Every row comes from one small tree of marks. Brackets hold a mark, then the marks that hang from it, in alphabetical order. Every link used is in the known rows. Which tree was each row made from?
Known rows
[R [Z [M A D] W]]: [-14.5  -9.9  25.0  29.6 -42.8   3.9  16.8  11.8   0.7  22.2 -21.6 -40.3
  14.1 -14.7 -14.1  13.5  -0.7 -18.7   3.6 -36.1  14.3  23.0  34.5]
[M A [D W] Z]: [ -5.7 -31.5  -4.5  39.7  23.2   6.0  15.0 -38.1  12.8 -10.1  34.8 -24.8
 -27.7 -19.2  11.7  30.4   9.8  11.7   6.0  -8.8  29.5  15.3 -13.2]
[W A D]: [  8.3  23.9   3.8   3.5  -6.5  10.3  -7.4  -2.9  -0.2  15.8   5.5 -13.2
  18.2   9.7  12.6   5.8 -21.2 -21.7   2.2  26.8 -15.8   2.2   1.9]
[D M W]: [-15.9 -11.7  23.1  35.9  -8.0  15.7  14.2  -1.4   7.8   2.0  10.3  18.9
 -17.7 -32.0  15.7  21.6   2.5 -10.9 -10.7   0.9  20.3  -5.5 -13.2]
[Z [M A] W]: [-21.6 -15.3   9.9   8.4 -31.6  -9.2   1.1   4.3  35.1  14.0 -32.2 -19.7
  16.2 -21.0  -9.2  18.6 -12.5   9.7  15.2 -23.1 -16.0  49.9  35.0]
[A [M D Z]]: [ 11.6   1.5 -22.0   8.6  34.7 -12.0 -14.1 -27.6 -29.8 -42.2  25.2 -22.8
  -5.1  43.1  11.7   3.7  10.0  21.9  10.3  17.7  25.3   4.2  -4.0]
[R Z]: [  7.1   1.1   6.5   4.7 -19.5  13.7   9.3  11.6 -12.8  14.5  -4.8 -19.8
   7.7 -10.4 -13.0  -7.0   3.4 -26.1   2.8 -12.3  21.5 -19.6  11.7]
[W [A M] D]: [ 10.4  30.2 -14.2  -1.9   5.2   8.1 -26.9  -5.4  -7.5  -4.7   8.3 -17.5
  29.6  14.1  13.3   7.6 -27.0 -16.5  17.1  46.9  -6.9   4.2   7.7]
[D M]: [-13.4   3.3  34.1  14.9  -2.8  29.0  13.0  -1.2   2.7   3.7   7.7  14.2
 -24.4   8.6   8.6  -3.2   2.2  -6.1 -23.0  -3.0   0.6 -11.4  -7.2]
[R [Z M]]: [  5.0  -4.9   5.2  -3.3 -33.1   2.0   6.8   9.1   8.1   7.5 -27.9 -12.3
  18.9 -17.4 -12.2   1.8   8.3 -10.8   2.4 -20.0  28.0   2.2  15.5]
[R [Z [M D] W]]: [ -4.9  -1.7  23.6  25.9 -44.9 -14.8  16.1  16.9 -20.0  14.9 -25.3 -34.8
  19.8   6.9  -8.9   6.8   8.5 -16.4   0.0 -35.1  17.4  18.6  29.3]
[D [M Z]]: [  0.8  -5.6  22.9   7.7  16.0  22.7  15.3 -21.0   1.7  -8.6  18.4   3.4
 -34.0  30.0  11.0  -8.5  10.4  10.3 -18.6  -3.1   6.1 -14.8 -12.0]
[M Z]: [ 17.8 -10.8 -13.6  -9.0  21.7  -8.3   2.4 -24.8  -1.3 -15.2  13.4 -13.1
 -12.9  26.8   3.7  -5.9  11.3  20.4   6.4   0.1   7.4  -4.1  -5.8]
[W [A [M D Z]]]: [ 11.1   6.8   8.8  27.8  11.7   2.8  -0.2 -28.2 -33.4 -26.6   8.7 -39.8
   9.7  32.8  11.5  19.6  19.1   4.6  -2.4  27.7   4.7  -3.1  -5.9]
[D [M [Z W]]]: [ -4.1  -4.1  28.8  17.5   4.6  11.4  16.6 -12.2  -8.6  -0.6  13.3 -10.7
 -28.8  39.8   7.9  -8.2   5.8   6.5 -11.6  -9.2  -6.8  -4.5   3.5]
[A W]: [-10.2  -3.7  28.0 -11.5  -0.9   7.4  14.8 -27.0  23.9  -5.6   4.9  -1.9
  -1.5  28.0  -1.9  -4.6 -19.0  -0.1   7.4  -2.7  -9.5  -3.2   5.4]
[D [M A] W]: [-28.0 -21.7  25.1  39.0  -6.5  39.1  15.9  -7.0  33.5  10.3  15.3  12.5
 -24.7 -58.2   9.3  27.1  -8.1 -13.5  -5.5  -0.8  17.3   1.3  -7.3]
[A M]: [  2.8   7.5 -22.7  -6.6  13.9  -1.7 -24.1  -3.9 -10.5 -25.3   3.6  -5.6
  13.9   6.0   0.5   2.5  -7.6   6.7  18.5  24.5  10.9   2.2   8.2]
[M D Z]: [ 10.8  -7.3   2.0  18.8  25.0 -12.4  12.9 -30.0 -24.2 -20.4  26.8 -20.7
 -23.1  46.5  14.2   2.3  21.8  19.4 -10.7  -9.8  17.4   1.5 -15.0]
[W [A M]]: [  4.7  12.4   8.3  15.3  -4.3  10.2  -8.5  -9.0 -17.0 -12.5  -8.3 -26.6
  25.5   2.9   2.1  18.2   4.9  -8.0   4.2  34.1  -5.8  -4.6   4.0]
[W A]: [  2.1   5.7  25.7  21.0 -15.6  11.9  10.6  -6.7  -9.5   6.9 -11.0 -23.9
  13.4  -2.2   1.8  16.8  10.6 -13.6 -10.2  14.1 -15.3  -5.5  -2.2]
[Z [W [A M]]]: [ -3.1  11.4  15.2  26.4 -19.3 -10.4  -3.5   6.3 -29.9   3.3 -14.5 -42.8
  28.8  16.0  -3.0  14.2  -4.1 -12.9  14.6  16.3 -26.4  11.6  27.9]
[D [M [A W] Z]]: [-18.7 -18.2  43.0   3.6  16.9  52.2  26.2 -44.9  42.9  -3.2  25.4  -3.7
 -42.2  21.6   3.6  -3.7 -12.2   6.6  -9.3  -6.2  -2.4 -10.4  -2.6]

Write each row's tree
[-27.6 -13.5  22.4  30.3 -28.7 -12.8   8.8  -0.3  16.7   9.4 -20.3 -25.7
   8.2  -4.6  -0.8  25.4  -4.6   8.6   1.9 -30.6  -8.9  53.5  26.9]	[Z [M A D] W]
[  7.0  -2.0  25.8  44.8   2.5 -18.9  22.5 -23.4 -43.1  -4.7  13.8 -52.1
  -6.3  56.1  12.0  12.5  21.6   4.8  -8.4  -9.3  -9.2  10.3   3.0]	[M D [Z [W A]]]
[  5.7  14.0   0.3   5.3 -26.7  -2.2   0.7  24.5 -19.3  31.4  -1.3 -30.3
  17.6   9.0 -10.3 -14.5 -23.4 -36.1  18.8 -12.9   4.7  -1.9  34.1]	[R [Z [W D]]]
[-21.9 -24.6   5.9  28.9 -17.3  -2.3   6.7 -13.5  35.7  -5.2 -10.6  -1.0
   2.6 -45.4   8.3  41.1   3.6  12.2  -0.9 -16.7  25.0  42.9  -0.5]	[Z [M A [D W]]]
[ -4.8 -20.3   4.4  23.2  28.0  17.4  14.1 -38.2   9.1  -9.7  32.3 -28.6
 -31.8  13.2   5.9  12.1   8.3  15.6  -4.5 -11.6  12.4  10.0  -7.9]	[M A D Z]
[  0.1  21.2  12.3  17.2 -20.8 -10.9  -3.0  11.2 -16.0  26.2  -3.6 -32.4
  23.3  22.7   5.7   4.3 -25.4 -24.2  12.3  10.2 -33.4  17.1  25.4]	[Z [W A D]]
[-18.7  11.5  14.9  12.6  -9.0  13.4  -2.7  11.3  10.0  28.6  13.0  -9.0
  -7.0  12.5   5.6  -6.4 -40.0 -18.8   8.4  -3.6 -23.2  19.3  26.7]	[Z [W [D [M A]]]]
[ -0.4 -10.4   9.7  25.1 -34.5  -7.7  14.3   5.0  -4.3   3.1 -17.4 -15.9
  15.3 -25.6  -1.5  19.2  16.0 -14.3  -1.3 -24.8  44.7   9.3   7.4]	[R [Z [M [D W]]]]
[ -3.1  18.5 -12.2 -32.3  20.3   3.3 -24.4 -27.4  22.6 -24.3  21.2   0.3
  16.9  43.4   7.5 -11.0 -50.8  -0.3  36.1  31.4   0.6   6.0  16.2]	[A M [W D]]
[  1.4  26.3  -2.5  12.9 -12.2 -11.9 -18.7   9.5 -22.5  10.1  -1.4 -35.7
  33.0  26.2   5.7   5.9 -30.1 -19.7  24.6  26.5 -26.5  19.0  31.1]	[Z [W [A M] D]]
[-12.1 -15.7  25.1  11.0  17.4  46.3  16.8 -27.3  27.5   0.5  22.9  -3.8
 -41.0   2.6   4.7  -0.7   0.1   7.0 -13.9  -4.1   2.7  -8.3  -6.0]	[D [M A Z]]
[  1.2   1.1  29.4  22.0 -56.0  -5.2  15.9  16.1 -11.5  23.4 -41.4 -44.6
  35.0  -7.1 -14.8  12.3   8.7 -24.5   4.7 -19.7   2.3  10.7  33.9]	[R [Z M [W A]]]
[ -6.8   0.1   0.7  -0.2 -38.9   5.1  -2.3  17.1  21.3  31.5 -19.7 -28.6
  23.7 -18.5 -14.2   0.3 -26.9 -23.8  22.8 -22.7   7.9  24.7  42.7]	[R [Z [M A] [W D]]]
[ -4.0   0.7 -17.0  28.7  13.0 -14.3 -15.5  -7.9 -25.5 -30.9  16.3  -8.5
   9.2  -4.7  14.2  23.9   1.5   2.7  12.3  18.6  31.4  10.4  -3.2]	[A [M [D W]]]
[-31.4 -13.1  41.5  22.8   4.9  31.8  23.3 -34.6  29.0   0.9  23.1 -18.1
 -19.8   8.2   1.4  14.3 -19.1  -5.6  -5.6 -13.9  -3.0  10.9   1.9]	[M [A W] D]
[ -2.7  26.3  31.9  15.6  -7.9  32.9   3.5  -4.1   1.7  18.1  12.0  -2.5
  -0.9  16.8  19.8   2.7 -19.4 -26.5 -16.3  24.7 -15.4  -6.8  -4.2]	[W A [D M]]
[-21.4 -20.3  18.6 -14.0 -16.2  14.4   7.0 -25.4  67.0  -3.1 -20.8   1.2
   6.8 -17.3  -6.0  15.8 -16.4  15.7   9.0 -13.4  -0.9  32.0  14.0]	[Z [M [A W]]]
[-13.6 -23.2  26.8  13.9  26.2  23.3  26.2 -59.5  27.5 -14.2  36.1 -30.6
 -32.0  35.0   4.0   7.5  -7.6  15.4   0.8 -14.4   4.9   7.7  -4.5]	[M [A W] D Z]
[  5.4  -6.0   9.8  30.7  11.5 -26.9  15.3 -18.8 -36.3  -9.8  20.5 -38.0
 -15.6  58.5  10.9   2.0  15.1  14.0  -1.7 -18.6   1.2  13.7   4.6]	[M D [Z W]]
[ -6.9  -5.6   9.7 -15.8 -27.5  24.1   5.6  -8.1  46.0  16.6 -12.9 -14.2
  15.7 -17.6 -13.0  -0.6 -26.0 -17.6  16.6 -17.0  20.3  10.5  24.8]	[R [Z [M [A [W D]]]]]
[  1.7  -5.0  -5.1  33.3  -9.1  -4.9  -5.4  -6.2  -9.7 -11.6  -3.7 -16.9
  25.8 -38.2   9.0  39.0   5.8 -11.1  16.7  30.9  16.8   3.2  -2.1]	[D [W [A M]]]
[-15.2  12.3   7.0  -2.7   9.4  39.8  -6.7  -2.7  32.3  18.0  26.8  14.9
 -20.7  -2.2  12.5  -7.3 -39.3 -15.6  -2.4   8.4  -3.1   4.6   2.2]	[W [D [M A]]]
[  0.5  -3.2  15.9  14.9 -30.9  -0.2  12.7   5.6  -7.0   3.7 -19.0 -18.1
  12.1  -4.4  -5.6   7.9  14.6 -11.6  -8.2 -26.6  33.9   5.6   9.4]	[R [Z [M D]]]
[  8.7  20.1  22.5   9.9   5.8  27.9   5.2 -19.2   2.0   8.8  20.4 -10.9
  -8.8  33.7  21.6  -0.7 -13.1 -14.1 -12.2  24.6 -11.1  -8.6  -7.8]	[W A [D [M Z]]]
[-19.0 -10.6   6.7 -22.8 -11.2  13.2  -1.9 -24.4  71.4   1.1 -12.5   5.5
   8.7 -11.4  -0.6  10.2 -32.8  12.2  15.3  -7.7  -1.9  36.1  15.4]	[Z [M [A [W D]]]]
[-13.3   5.9  17.4   3.6  15.9   2.5  -1.3 -35.0  -4.5 -36.0  18.7 -13.2
   4.5  49.3   7.5   3.9 -18.3   5.7  12.0  15.0   9.1   3.8   5.5]	[A [M D] W]
[-11.0  18.6  13.0  10.2 -10.0  -2.1  -3.1  16.0  -6.7  22.2  10.2  -5.0
  -2.5  29.7   9.9 -10.4 -32.6 -16.8   5.7  -2.8 -21.8  14.5  23.2]	[Z [W [D M]]]
[-21.2 -15.0  13.2  15.8 -12.5   6.2   5.9 -13.2  33.4  -4.5 -12.8  -3.9
  -0.1 -20.2   3.4  25.7   3.6  15.3  -8.8 -19.1  12.3  38.3   2.5]	[Z [M A D]]
[-32.8  -9.1  54.3  10.8  -0.9  57.7  24.2 -24.8  43.8   9.1  15.1   5.0
 -31.2  -0.7   0.3   0.6 -21.0  -9.4 -14.3  -6.1  -9.1  -7.0   1.5]	[D [M [A W]]]
[-16.6 -14.7  30.6  20.9   6.9  34.5  18.1 -17.8  17.1   8.6  17.3 -16.5
 -34.8  13.0   1.1  -1.7  -5.7   2.8  -6.5 -11.1 -10.8   2.3   9.3]	[D [M A [Z W]]]
[ 10.3  -8.2 -29.3  21.7  30.3 -20.6 -13.4 -27.0 -26.0 -42.9  26.9 -18.0
  -1.4  18.1  16.5  18.5  10.8  19.0  18.7  19.6  38.4   8.8  -7.6]	[A [M [D W] Z]]
[ -0.1  -3.3  12.9   8.5 -46.8 -12.8   8.9  20.4  -5.0  18.2 -33.9 -29.9
  26.1  -4.9 -15.6   1.7   1.8 -15.7  11.2 -28.6  12.2  14.9  35.9]	[R [Z M W]]
[ 22.2  23.6 -23.9  -7.8  18.9   2.4 -25.1 -21.5  -8.4 -14.7  16.6 -25.7
  21.2  32.4  15.4   3.5 -19.7  -3.1  21.8  46.1  -1.6   2.2   4.3]	[W [A [M Z]] D]
[ -3.4   6.1  -2.2  -8.8  22.5  35.0  -5.4 -18.6  31.5   8.9  35.0   7.1
 -29.0  14.9  14.5 -11.8 -31.7  -2.9   1.7   9.0   0.9   2.3  -1.3]	[W [D [M A Z]]]
